Each row was made from one walk, in order. Every step used is in the known rows, and no mark comes twice. Write each row's walk.
Known rows:
pufi, pubiz, vepo, viru: [  8  -6  19  19  -7   2 -16  -8  19  -7  -4   3  22   6 -10  -9  30  27
  -3  19   8 -15   3 -23   5   9   2  -3  17   7]
pufi, pubiz, vepo, suta, zeka: [  5   8  -4  21  12  -5 -24  -7   7  -9   0  18   6   0  -5   6  21  31
  16  13 -20   0   2   6  12  38  14  -4  14  -4]
viru, vepo, pubiz: [ 18  21  12   9  11  -2  22  41   9  -8   5 -12  10  -4  -9  -1 -41 -14
 -14  -2 -16  -6  16 -23 -29 -11   3  -3  -1  12]
komem, zeka, viru: [  0  -3  -7 -31 -14   8   4  -6  -8  -1  22  14   0  14   5  -3  -8  23
  -2 -23 -14  13   8  25   2 -15   7  -7  16 -14]
pufi, pubiz, suta, zeka, komem: [  3  -2 -15  52   1  -4  -6 -25   1  -2 -12   2  -9  21  12  19  43  39
  12  -6  -9  25 -13  -4  16 -28   8 -12  24  -7]
pubiz, pufi: [  0 -22   9   6   2   3  37 -11   7   8 -49   8   3 -12   7   0  24 -23
   0  11 -58   3 -39  -1  26 -35 -18   2   1  -5]
zeka, komem: [ -3 -28   6   7 -16   2  17 -35   5  -8 -35  17 -22  11  23   3  20  -7
  -7  -9 -37  17  -8 -19  -2 -44 -11   0  -1 -18]
komem, zeka, viru, vepo, suta, pubiz, pufi: [  5   9 -34 -37  -9   3 -16 -16 -20  17  22  -1  -9 -11  19  10 -41  13
   3 -11  18 -10 -11  50  -1  44 -11  12  -9   5]
zeka, viru, vepo, suta, pubiz: [  0  17 -13 -38   1  -2 -14   6  -3  -3  35  -3  -5  -6   9  11 -34  -5
 -18  -7  34  -5  14   3  -5  34  14   5  -5   0]
vepo, pubiz: [  7  17  15  12  18  -1  32  15  10  -5   8  11  -7  -2  -6  -4  17 -10
   3  -6 -21   1   5 -10  -5 -26  -2   3  15  -1]
suta, vepo: [ -4 -22   8  -7  -2   5 -20   8   2 -15 -27   1  16  18   0  -2  12   7
  -8   5 -43   2  18 -31   4  -6   0   2  -6   0]
zeka, viru, vepo, suta, pubiz, pufi: [ -2   6 -13 -32   8  -2  -7  -1  -8  10  17  -5  -8 -23   9  12 -28 -19
  -8  -3  22  -8 -14  12  10  46   2   8 -15  11]
komem, zeka, viru, vepo, suta, pubiz: [  6  19 -33 -44 -15   4 -26  -6 -16   2  37   2  -7   4  17   8 -52  30
  -5 -19  33  -8  15  45 -14  35   4   9   1  -4]
komem, zeka, viru, vepo, pubiz, pufi: [ 10  12  -6 -15   7   4  11  15 -13  14  34 -10   4 -14 -11   0 -44   5
   5 -22 -14  -1 -11  26 -13  30  -6  -4  -6  20]
vepo, suta, pubiz, pufi, podot, fuved: [ -6  -3 -20 -25  -3  -6  12 -33 -20   9 -13  10 -26 -24  26   5  47  -3
  21  17  54 -24 -21  10  40   1 -32  31  15 -26]
vepo, suta: [ -5  22 -12 -10   1   1  -8 -18   0  -6  -5  32 -21  -1  13   6   5 -21
   9   3 -19   3   1   8  14 -32  10   6   9 -35]
viru, vepo, pubiz, suta: [ 11  29 -13  22   9  -2  10  31  -3  -2   5 -21   7  -8 -14   3 -30   0
  -8  -6   4   4   8 -25 -14 -16  17  -7  -2  21]
podot, fuved: [ -6 -12  26  -3 -12  -6  42   9  -5 -13 -19   7  11  10   7   0  25  33
 -18   0   0   3   3 -40  13 -48  -7   0  34 -33]
vepo, pubiz, pufi: [  5   6  14  20  26  -1  42   2   5  11 -10   6  -9 -23 -10  -3  29 -26
  12   2 -41  -2 -30   9  15 -15 -21   7   5  10]
komem, zeka: [  9  -6 -11 -11 -23   8  10 -16  -2  -4 -16  17   0  19  19  -3  -7  24
   1  -9 -35   4   3  28  -6 -50  -6   2  19 -23]
fuved, podot, tonaf: [ -3  -4  26  -7  12  -1  15  34  15   3 -41   7  43   9  -4  14  49 -18
   8   4 -23  17  -6  -2   1 -67  25  13  13 -22]
zeka, viru, vepo, pubiz: [  7  22  16 -14  18  -1  16  44   4  -5  44 -13  10  -8 -22   0 -39 -18
 -15 -18   1   6  19 -28 -20  18  17 -14  -1  19]
pufi, pubiz, suta, vepo: [  4  11 -13  19   8   4 -28 -18  -7  -8  -8 -15  21  21   0  11  46  40
  -2  -1 -17  16   7 -31  31   3  19  -1  25  21]
fuved, podot: [ -6   7  43 -23   2   2   3  -1  18  -3 -56   9  19  18 -12   1  31  -9
   2   0 -20  14 -12  10  -7 -63  14   7  13 -14]
viru, zeka, komem: [-20 -28  24  -7 -11   1  17 -54  10  -3 -21   8 -18  18  26  -9  16 -31
 -11  -4 -19  14  -7  34  -4  13 -12  -3 -10  -7]
zeka, viru: [ -7 -10  15 -24   3   3  20   9   6  -8  13  10   2   8  -4  -1  11 -12
 -14 -13 -12  15   5 -18  10 -19  15 -11  13  -9]

Which walk is each row?
[ -5 -12  14   4 -16   3 -46  15   8  -7 -15   4   6  20  -7  -7   5  -3
   0  22   0 -17  23 -33 -10 -15 -11   2 -14 -16]
suta, vepo, viru
[ 11  25  -5 -21  -1   4   4  24 -12   0  48  -6   6   3 -10  -3 -53  16
  -5 -29   2   1  20  18 -26  17   8  -7   4   9]
komem, zeka, viru, vepo, pubiz
[ -8 -22  29  16 -10   0 -22 -53  17  -3  -1   2   6   9   2 -16  36  10
  -3  12  16  -7  -5   8  -2  60  -7  -3  -2  14]
pufi, pubiz, vepo, viru, zeka, komem
[  2  25 -12  28  18  -1  19   8  -5   1  16   0 -12  -6 -11   1  27   2
   7 -10   1  14  -2  -4  13 -29  12  -1  17   7]
vepo, pubiz, suta
[-17   3   2  27  -5   0 -57 -56  -6   2   8 -15   1  25   8   1  47  14
   4   2  29   9   7   6  18  48  -1  -2   0  16]
pufi, pubiz, suta, vepo, viru, zeka, komem
[  7  33 -27  -7   0   3  -9  21 -22   7  54 -14   4  -2 -15   1 -47  29
   1 -34  23  12  12  16 -11  16  21 -10   1  19]
komem, zeka, viru, vepo, pubiz, suta
[  1  29  -5   0  19  -1   8  37  -9   1  49 -20   8 -11 -29   3 -30  -5
 -11 -22  24  14  10 -26  -4  17  29 -15  -3  25]
zeka, viru, vepo, pubiz, suta
[ 10 -10  -7  15  29  -1  54  32   2  13   6  -1   4 -33  -3  -1  53 -52
  30   9 -12  -7 -17 -13  27 -18 -17  14  12   3]
vepo, pubiz, pufi, podot, tonaf
[ -8  -5  -9  -8  -2   1 -18 -17  -5  -8 -12  25  -5 -16  -6  -9   4  -3
  10   8 -28  -1   3   0  11  20  18   3 -10  -7]
pubiz, vepo, suta
[  7   3   5   3  22   1  41   0  -1   9  -8  -2 -17 -27 -13 -10  33 -41
  26   5  -9  -9 -22  -4  18 -16 -25   9   6   9]
vepo, pubiz, pufi, podot
[  9   1  -7 -31 -19   7  -1  15  -8  -3  22  -3  15  11   1   0 -58  20
 -14 -23 -14   6  16  14 -18  -1  10 -11   2   0]
komem, zeka, viru, vepo
[  5 -38  -5  -4   0   0  35 -21  10  10 -46  -1  -6  -9  28   4  43   4
  -9  19 -11 -14 -36  22  20 -18 -34  21   4   6]
suta, pubiz, pufi
[  4  14  -1   3   8   1 -17 -27   2 -11  -3  16  10  -5   2   0  34  23
   8   4 -20   1   3  -8  26  38  22   4  21   7]
pufi, pubiz, vepo, suta
[  4 -41   0  -2 -17   0 -10  -3  17  -2 -17   4   4  -1   3 -14  24  30
 -12  29  43 -31   4   2 -12   9 -18  15  -7   4]
suta, pubiz, vepo, viru
[  2   9 -15  18 -11  -7 -25   9   0  -6 -17  13 -26   2  13  16 -61 -14
   9   4 -17   3   6   0 -32  -6   1  -6 -25 -29]
viru, vepo, suta, zeka, komem
[-10   0 -14  22 -12   3 -53   1  -9   1 -10  -6   2  13 -12  -1  16  13
   8  13  25   0  11 -29  11 -22   8  -4 -13  -6]
pubiz, suta, vepo, viru
[  2  27 -24 -36 -14   5 -25   2 -17   0  36   8  -1   4   6   4 -63  11
   2 -25   0   3  17  25 -12  15  16  -4  -2 -15]
komem, zeka, viru, vepo, suta
[  1  19 -14  48  23  -8  13  35   0   4  16   4 -15  -5 -19   5  18  14
  22  -2  -1  11  -2   6  -3 -28   9  -9  11  -6]
vepo, pubiz, suta, zeka
[ -4   1 -17  22   3  -5  -6  43  -5   0  10 -10   6   8 -18  13 -34  17
  -2  -2   6  20   1 -11  -4 -14  27 -26  -8  -5]
pubiz, suta, zeka, viru, vepo
[-27 -14  -5  20 -16   1 -59 -38 -10   7 -10 -11 -13  18   0  -8  18  -9
   7   9  38   5   6   8   4  22  -4  -3 -29   5]
pubiz, suta, vepo, viru, zeka, komem
[  2  -2  12 -26  -2   2  10  34   3  -9  17  -9  17   4  -7   3 -44 -10
 -28 -13  -6   7  15 -34 -13  -7  20 -16  -4   6]
zeka, viru, vepo
[ 18  10   5   2  13   0  33  24   1   4 -11 -22   3 -26 -15  -7 -28 -42
   8   9  -9 -16  -8 -21  -8  -6 -17   2 -11  21]
viru, vepo, pubiz, pufi, podot
[  8  12 -14  50   8  -9   1  25  -5   0   1 -14 -15  -4 -10   9 -40   9
   4 -10  -1  13   2 -16 -32  -5   4 -12 -19  10]
viru, vepo, pubiz, suta, zeka, komem
[ 11   9  14   2  10  -7  41  33 -12   3  -2 -25  10 -27 -16  -6 -19 -12
   5   5  17 -19  -5 -44   0   2 -24   2   2  12]
viru, vepo, pubiz, pufi, podot, fuved
[ -3 -34   8  32  -8  -5   9   1  13  -7 -32  20 -24  20  15  10   2   5
   6   2 -34  14  -7   0 -20 -46 -16 -10  -8 -31]
suta, zeka, komem
[ -9 -43  14 -12 -13  -2  -6 -18  18   0  -5  -1   3   5   8 -23  23  14
 -15  32  54 -31   6  41 -11  50 -22  14 -16  12]
suta, pubiz, vepo, viru, zeka
[-25  -3  -2  13  -6   2 -52 -12  -6   4  -2 -12   6  17  -9 -11  16  -7
   4  18  39  -1  11  12   8  17   5  -4 -20   2]
pubiz, suta, vepo, viru, zeka
[  0   5 -20 -46   5   1  -8  -5 -12   8  20 -12 -14 -28   5   6 -24 -34
   5   4  51 -15  -8   3  16  41  -4  10 -16   5]
zeka, viru, vepo, suta, pubiz, pufi, podot
[ 16  12  10  16  16  -3  31  25   5   7 -15 -16   8 -23 -11  -1 -35 -29
  -6   7 -32  -9 -15 -16 -14  -2 -12  -1 -11  24]
viru, vepo, pubiz, pufi
[-20 -20  28   6 -23   0  -8 -41  17   4  -8  12 -22  17  15 -14   8 -37
  -2  15  30  -6  -2  27 -18  -4 -22  -3 -13 -24]
vepo, viru, zeka, komem
[-14 -54  10  -4 -21  -2 -17 -43  14   4 -13   1 -10   5  16 -21  23  11
 -12  25  58 -23   0  41 -15  54 -28  14 -25  13]
suta, pubiz, vepo, viru, zeka, komem
